In the rows, 128 means zero.
Known rows, with every step that occurs
n > t: [157 138 142 181 175 152 147  81  90 127 104 154 124  87  97 110 117 137
 137 156]
p > z > t: [143 111 123 172 126 148 135 123 107 133  81 130 123 110 126  70 123 155
 137 147]
n > t > f > u > k > d: [140 185 178 115  51 152 105 101 122 125 134  89 152 133 136 150  79 115
 104 154]
f > t: [178 104 115 149 181 155 120  53 118  98  91 127 136 135  86  76  91 141
 121 141]
p > z: [163  90 116 161 145 146  98  96 146 111 115 125 130 166 125  90 117 178
 122 157]
f > d > k > u > n: [109  93 109  85 149 112 159 145 181 125 150 110 121 142 152 120 137 137
 154 124]
p > z > t > f > u > k: [124 166 156 116  10 137  77 158 159 107 100  87 150 169 120 116 117 158
  82 129]
k > u > n > t: [ 66 132 117 126 146 124 186 138 134 116 125 172 123 126 122 139 193 179
 191 143]
z > t > f > d > k: [190 132 138 143 121 134 116 126 102 157 117 108 124  66 139 105  63  51
  94 111]
d > k > u > n > t: [ 83 120 132 120 172 108 182 154 163 102 141 152 111 133 117 162 182 155
 144 139]
n > t > f: [168 144 135 175 139 144 112  92  92 127 127 167 134 105 108 152 113 117
 109 139]
f > u > n: [105 118 148 104 122 117 103  98 183 124 112  98 146 195 132 123 138 190
 140 120]
t > f: [194 119 126 160 135 156  60  64 124 131 138 162 139 163 108 134  97 138
  88 133]
t > f > d: [196 123 116 139 109 146  87  86 108 146 136 127 146 118 144 108  67  99
 120 125]
u > n > t: [110 126 138 154 168 122 177 116 146 113 110 134 125  87 133 136 155 168
 174 154]
u > n > t > k: [110 132 172 138 181 103 160 146 128 100 120 122 108  97 113 154 166 142
 134 139]
f > d: [187 112 121 145 147 152 125  72 109 145 112 106 136  99 133  68  69 112
 146 145]
p > z > t > v: [131 113 121 204 118 134 109 182 107 138  53  93 124  99 133  91 143 153
 142 116]
z > t > f > d > k > u > n: [100 124 107  94  90 109 159 187 140 148 140 130 124 109 163 136 134  92
 144  97]
z > t > l: [124 159 111 148 164 143 119  70  64 169 105 119 126  57 113  85 107 101
 128 142]

Rows
[ 92 110 139  95 154 122 119 137 143 107 150 154 114 194 101 131 188 171
 130 122]
t > k > u > n
[155 103 129 131 174 153 104  86 145 117 149 173 115 185  82 110 132 144
  89 138]
d > k > u
[ 82 143  98 106  89 110 173 173 118 142 145 151 139 101 161 158 158 120
 192 118]
k > u > n > t > f > d
[ 46 145 102  97 185  85 163 149 140 118 161 123 110 105 130 183 182 130
 143 139]
d > k > u > n > t > l
[119 135 130 147 138 108 140 128 143 117 130 144 135 105 143 179 150 152
 146 135]
u > n > t > f
[161 108 113 113 153 146 136 110 125 137 143 130 119 143 114  87  98 105
 117 130]
f > d > k > u
[ 68 120 131 152 169  97 156 210 163 108 110 123 112 118 125 182 199 160
 150 110]
d > k > u > n > t > v
[133 117 126 106 166 145 115 105  90  89 123 153 121 182  53  90 141 120
  98 119]
f > t > k > u
[ 87 121 119 102 148  97 207 176 152 125 135 121 115  86 150 138 151 117
 175 130]
f > d > k > u > n > t
[112 127 139  99  83 109  71 109 184 130 138 111 156 216 139 166 133 171
 113 104]
t > f > u > n
[ 52 150  90  77 165  83 196 174 125 138 159  82 117  59 161 154 149  89
 171 128]
f > d > k > u > n > t > l
[214 109 133 134 141 129  82 102 140 137 151 103 133 121 138 130  57  79
  76 119]
t > f > d > k
[ 80 149 188  92 129 102 153 148 120 130 130  74 120 126 151 142 137 116
 144 122]
f > u > n > t > k > d
[ 91 126 124 117 135 103 142 166 162 107 164 170 118 149 129 200 181 139
 121 120]
d > k > u > n > t > f
[171 118 106 104 115 137  92 125 126 141 168 143 132 163 127 127  94  88
  94 111]
t > f > d > k > u
[146 137 113 118  99 142 123 151  94 163 135 150 124 103 125 105 102  61
 107 101]
z > t > f > d > k > u
[162 132 170 145 156 163 128  91  51 158 110 119 106  77 126  67  91  76
 116 138]
z > t > k > d
[ 74 140 112 124 103 122 152 151 129 121 147 184 134 148 132 179 188 162
 162 126]
k > u > n > t > f
[154 120 115 169  86 142  96 135 108 135 106 139 134 123 138 107 115 136
 106 131]
p > z > t > f
[144 145 122 124 120 126 138 155  97 136 156 156 123 106 123 148 113  67
 111 116]
n > t > f > d > k > u
[127 160 159 109   4 149  93 145 135 128 112  69 149 150 163 107  85 134
 102 142]
p > z > t > f > u > k > d
[118 143 130 136  39 127  68 149 116 145 100 112 149 180 130 114 121 135
  99 104]
p > z > t > f > u
[123 101 105  81 112 109 121 156 178 128 174 124 133 163 160 158 135 117
 125 104]
t > f > d > k > u > n
